Each row comes from the steps of one walk. Every step used is in the known rows, and no mark comes twice. Write the walk behind each row, first mark first.
Known rows
gafam -> mepe -> nofifiv: [  1 -10  -3  15 -19  27 -33  11  42   6  -6   4   5 -18  25   5  15  14
  11 -26  -1  32  13 -21   3   1   7   6   3 -36  24  -1 -14]
minov -> doza -> nofifiv -> mepe -> gafam: [ 41  30 -20  32 -28  -4   3   8  17  -3   5  10 -11  -3  33 -24  23  18
 -11  -3  -7   5   4   1   1 -11 -17  36 -16 -38  31 -15  13]
mepe -> gafam -> sini -> medig: [ 22   7 -20  -7  22  19 -16  13  21  16 -13  -6 -17  -6  27 -25 -23  -4
  37 -32 -11   0  -7  13  -7  -1   3  -1  10 -34  -6   4  43]
minov -> doza -> nofifiv: [ 15  -6  16  28  -7 -11 -23  12  10 -15   1   6 -13 -23  -4 -16  -5  31
 -31 -18   9 -18  19  -1   9 -10 -21  14  -5 -32  49  -1   0]
nazu -> sini: [ -3   4  19  12   3   8 -22  39   7  21  -9  24 -14 -48  -9   2  -7   8
 -10 -39  -7  -7  14   2   2 -11 -19 -18  24 -35  14   4   2]
doza -> nofifiv -> fule: [ 39  21  -2  28   6  -1   5  19  34 -16   0 -12  -2 -18   7 -16  -1  24
  -4  -1   5  -9  22 -12 -21  -3  13   4   8   0  34  27  23]
nofifiv -> doza -> nazu -> sini -> medig: [  5   3 -30  -1  32  -6  -6  11  -6  52   7  13 -40 -26  -1  12 -34   3
  39 -32 -27 -19  23  16  -8  18  17 -19  17   4   6   0  25]
gafam -> sini -> nazu -> doza -> nofifiv: [ 13  12  25  20  25   8  -3  33  26 -27 -11  21 -19  -8 -21  31  -1  37
   4 -11   4 -27 -21  -2  -3   7   8  16  22  -8   1   9  13]
dibus -> nofifiv -> bubov: [-20  30   4  -8   1 -35 -25   0  25 -15 -11 -12  -4   1  21   9   4 -23
  -4  -6  10  13  38  27  37 -33 -25 -15  23  -8  58  24  -4]
dibus -> nofifiv -> doza -> nazu: [ -6  -8 -10  -4   2 -39  14 -21  11  11   7  -7 -11  -9   0 -11 -18  15
   1  14  -3  13  31  -2   4  -4  15 -22   6  -4  51  -6  11]
minov -> doza: [ 13   4   1  12 -19   7 -21  -1   6  -2  18  -4 -10 -16  13 -22 -13  30
 -20 -15  28 -17  24  -4  32 -14 -21   2  11 -54  42  -6 -11]
bubov -> nofifiv -> mepe -> gafam: [ 31  31 -40  20   1   0   1   6  20   7   5   8  -4   4  26 -19  50  -5
   8  -2 -12   5 -15  13 -13  -7  -4  17  -6 -28  35  -5  20]
bubov -> nofifiv: [ -4  -3 -15   8  36  -2 -23  15  16  -1   0   1   0 -15 -16  -8  36  -3
  -3 -18   0 -16  -5  18 -15  -6   3 -16  14 -18  53  14   9]
minov -> doza -> nazu -> sini -> nasup: [ 11   5  10   7  -1  -4 -27   3  -8  43  13  10 -51 -39   8   1 -36   8
   2 -37 -19 -36   4 -15   8   6   8  12  32 -13  14  -6  20]
dibus -> nofifiv: [-21   7  22 -10  -4 -28 -15  -2  33  -8 -14 -19  16 -21   6 -15 -13   1
 -24  -4  10  23  12   0  21 -31 -25 -37  11 -28  57  12 -12]
dibus -> nofifiv -> fule: [ 13  30   2  -3   2 -10   8   0  51  -9   1 -33   7 -12  22 -23 -17   4
 -10  13  17  15  27 -10   6 -18   3 -27  21  -3  45  26   4]
doza -> nazu: [  6 -29 -11  29   4 -14   6 -18  -1   4   2  -4  -7 -36  -7 -18 -15  32
   0  -5  -9   2  10 -12  -6 -15  21   1   4 -31  40   3  19]
gafam -> mepe -> nofifiv -> doza: [ 11  12 -14 -13 -23   9 -20  14  34  18   8  10  -3   5  26  12  21   9
  25 -10  12  21  34  -7   3  20   6  -8   6 -20  21 -10  -9]
bubov -> nofifiv -> fule: [ 29  22 -26  13  35  10   3  12  37  -5  14 -15  -6  -4   3 -16  21   1
   5   0   9 -15  11   5 -22   5  27  -8  23   6  43  27  22]
fule -> nofifiv -> mepe: [ 19  18  -4   4 -22  10  -3  -4  23  23  -5 -10  10  -9  12  -3  14  -4
  -9 -16 -26   6  36  -6  -8  -1  -7  11  -2 -27  50  -4 -16]
gafam -> mepe: [ 17   9  -8  -2   0  26 -30  12  27  -6  -2 -19  15 -16  30  -3   0  13
   6 -14  27  14  18 -19   7 -12   3   6   4 -55   8 -20   3]
mepe -> gafam: [ 16  14 -12  18 -21  -6  -8   3  11  -5   0   2   5 -19  22 -32  18  19
   5 -13   1  26 -19  -1   0 -15  -9  -1  -1 -58  19  15  18]
bubov -> nofifiv -> mepe -> gafam -> sini -> nasup: [ 36  30  -6 -16  11  15 -24  15  23  22  -7  -1 -29   3  36 -19  14 -27
  19 -25 -14 -25 -19  -1 -14   5  11  28  24 -16  10 -14  50]
fule -> nofifiv: [-10 -10  22   0 -19   6 -22  -5  16  13  -8 -10  16 -24 -14 -14  -1   7
 -11 -34 -26  25  23  -4 -11   5  -5 -14   2 -39  43  22 -19]
fule -> nofifiv -> mepe -> gafam -> sini -> nazu: [  9  19   0   8  -8  28   7   6  39   7  -1   0 -12   9   3 -12  -8   0
   0  -9  -8   4 -13  -7  -2   6  24  23  29 -24  -4   1  13]
medig -> sini -> nazu -> doza -> minov: [  9   4  17  33  49   0  21  22   4   3  23  34  -4  -5 -14  24   5  49
  14  11  16   1 -34  -3  -7   1  24  11  29 -18   8   5  10]
nasup -> sini -> medig: [  4  25 -14 -16  27  16  -7  -1  15  45   5 -14   4 -25  13  12 -21   1
  32 -32 -13   7  12  16  -8  -5   6 -25 -11 -19  21  20  14]
fule -> nofifiv -> mepe -> gafam -> sini -> nasup: [ 32  25  11 -19 -16  20 -23   7  24  32 -10  -8 -22  -1  38 -20  -8 -22
  16 -33 -26  -5  -4 -12 -13   7   7  30  19 -26   5  -9  36]
nazu -> doza -> nofifiv -> mepe: [ 41  34  -6  21   4  -3   8  23  19  -6  -6  14  -9  -8  11  30  29  22
   2  -1 -10 -25  14  -1  -3  -6 -12  28  -7 -12  33 -13   2]
nofifiv -> mepe -> gafam -> sini: [ 37  13  -5   2  -9  30   2  22  32   2 -19   5 -11   1  36 -32   6  -4
   4 -17   0   9   5   0  -9 -15  -9  26   8 -48   3 -26  37]
gafam -> mepe -> nofifiv -> doza -> minov: [ 14  -8   1  17   4  -8   7  28  14  22  21  23   6  -8  25  -3  15  24
  21   4   9  30  22   4 -11   7  24  -1  18 -11  29 -11  -2]
nofifiv -> mepe: [ 30  29 -19  12 -13   2   3   7  18  13  -1  -7   3 -14  25  -1  20   5
  -2   0   3 -14  24  -7   7 -18 -12  11   2 -35  44 -13   0]

Which walk is each row?
[  7  -7  18   6   1 -20  14  17  -5  26  21  16  15 -12   2 -14   5  19
   5   0  -5  27  28  15 -20   7  16 -15  17 -13  41   6  -4]
fule -> nofifiv -> doza -> minov
[ 20  35   5   5   5  35  18  15  33  -4   6  17 -23  17   3  31   2  22
  22  -6  -7  -5 -23  -1   4  20  19  25  28 -20 -19   0   0]
fule -> nofifiv -> mepe -> gafam -> sini -> nazu -> doza
[ 31  50  -2  16  13  12  24  17  31   8   7  14  -8  -3   3  48  19  24
   2   3  -9 -19   4  -1  -5  -1   5  28  -5   2  23  -9  -1]
nasup -> sini -> nazu -> doza -> nofifiv -> mepe
[  7  28   4   8  37  18   0   4  25  -5  10  22 -14   8 -22  46   5  38
  17  -2  19 -17 -36 -17   9  13   8  10  22 -26  -4  12   8]
medig -> sini -> nazu -> doza
[ -7  29   7 -36 -12 -35  -5   2  26   7   2 -10   7   2  16  -3  -2  -3
  -4   7  19  14  33   7  18  -6 -18 -45  12 -14  48   1  -8]
dibus -> nofifiv -> doza
[  2  12   7 -25 -22  -8 -10   0  12  21   5  -2   6   1  -1  -2   6   1
   7 -16  -9  14  42   7 -10  23  -3 -24   5 -21  38  10 -13]
fule -> nofifiv -> doza
[  1  -6  -1  11   6  -8   1  21  -4  34   8  29 -34 -35 -13   8 -19  14
   4 -22 -15  -8  28   4  -9   6   7 -11  21  -9  16 -14  14]
nofifiv -> doza -> nazu -> sini
[ 21  -1  18  31  28  -7  20  31  -6  -4  19  26   5 -26   4  12   8  47
  17   2  11   6 -13   9  -4 -10  11  -1  22 -29  20   7  -1]
nazu -> doza -> minov
[ 41  40  -1  31  20   7  20  21  39 -24  14  -2 -17  -5  -3  17   0  39
  11  10  10 -23  -2 -14  -9  14  31  10  24  13  10  32  15]
sini -> nazu -> doza -> nofifiv -> fule
[ 15   1 -12 -13  33  20 -21  17  19  19 -17 -12 -17 -14  16 -12 -29  -7
  34 -35  -3 -17  11   9  -2  -2   5 -11  17 -27  10   3  35]
gafam -> sini -> medig
[  6  27  25  17  23   5   7  21  22 -10   3  20  -7 -16 -24  47   4  41
   5 -11  -3 -12 -21   1  -7   4  11   7   2  -2   8  20   0]
nasup -> sini -> nazu -> doza -> nofifiv
[ 10 -19 -24  12 -10  -2   1 -14  18  19  13   7 -20  -7  12   3  -2  25
  23   0  -8  18  31 -15 -11  16  33   8   3  -7  29 -16  11]
gafam -> mepe -> nofifiv -> doza -> nazu
[ 30  19  14 -15  -7  13 -29  12  18  17 -11  -5 -21 -15  34 -26 -10 -10
  19 -32  -4 -11 -21 -12  -5  -1   6  15  27 -38  -4  -2  46]
mepe -> gafam -> sini -> nasup
[ 19  17  18  27  17   7   2  33  25 -27 -10  24 -20  -4 -15  22   6  38
   9 -10  -2 -13 -34  -1  -8   8  10  23  14 -14  -8  10  19]
mepe -> gafam -> sini -> nazu -> doza -> nofifiv
[  6  34   4  12  15   8   8  10  15 -16  16  12 -11  -6 -13  43   4  41
  22   1  18 -23 -32  -5  22   8  18  -5  32 -25  -5  26 -11]
sini -> nazu -> doza
[ 44  21   4   9   4  29   7  35  33 -11 -19  20 -20   4  28  -9  12  11
   8 -14  -6  -1  -5   5 -14  -7 -10  38   4 -34  -3 -28  37]
nazu -> doza -> nofifiv -> mepe -> gafam -> sini
[  6 -14 -34   7  26 -21  10 -13  -2  15  16   5 -22  -4 -13  -5  13  12
  14   5  -9 -12  17  10 -19  12  30  -7   8   5  47  -6  26]
bubov -> nofifiv -> doza -> nazu
[  9   5   9   6   5  -9 -24   8  -6  43   2  10 -40 -46   2   7 -26   1
  11 -36 -25 -28  -5 -13  -4   3  16   4  32  -9  12   3  28]
doza -> nazu -> sini -> nasup
[  1  14 -13   2  28   7 -27  26   4  40  -3   7 -24 -34   3  10 -25  -1
  27 -44 -18 -18   8  15   1   4  -5 -25  19 -18   7  15  13]
nazu -> sini -> medig
[ -3   4  11   5  11  23  -3  14  32  -4  -4  -2  -9  -8  -9  -4 -20  12
   0  -9  22 -20 -14 -10  12  -6  20   1  44 -31   2   8  19]
gafam -> sini -> nazu
[ 20  23 -24 -16  20  10  -6   9  36  20 -16 -12 -17   6  41 -21 -21 -20
  29 -20 -15   7   4  15   2  -7  -4  -2   9 -17  11 -11  35]
dibus -> nofifiv -> mepe -> gafam -> sini -> medig
[  0  47   6  13  23  -6  -6  20  19 -14   2  21 -22   6  -4  62  17  10
  15 -10   0 -11  12  30  13  -4   2  19  15  13  19  28   6]
nasup -> sini -> nazu -> doza -> nofifiv -> bubov
[  3  -5 -24  16  27   3 -13   6  -4  45  12  12 -45 -31   0   3 -45  11
  21 -38 -26 -24  18  11   5   8   7  -5  17  -8  12  -1  16]
minov -> doza -> nazu -> sini -> medig
[ 50  39  10  -8   3  14 -16  24  23  10 -12   9 -34   0  37   5   3  -3
  25 -24 -16 -25 -22  -9  -9   7   4  41  18 -17  -8 -14  45]
nazu -> doza -> nofifiv -> mepe -> gafam -> sini -> nasup
[ 11 -11 -21   7  -1 -22  15 -16  -3  14  14   2 -15 -14  -1  -6 -10  27
  15   7  -2  -2  25  -6  -6   5  23  -7   4 -15  36  -7  23]
nofifiv -> doza -> nazu
[  8  25  22  -9  -2   1 -39  25   1  38  -1   8 -28 -42   8   9 -14  -8
   9 -43 -14 -28  -6  -9   2   4  -4  -7  35 -21   9   9  18]
nazu -> sini -> nasup
[ 27  34  11 -26  -8   3 -20   8  32  20 -14 -12 -22  -2  49 -21 -11 -26
   8 -17  -8  -3 -10 -10   4  -9  -3  15  24 -20  12 -14  38]
dibus -> nofifiv -> mepe -> gafam -> sini -> nasup
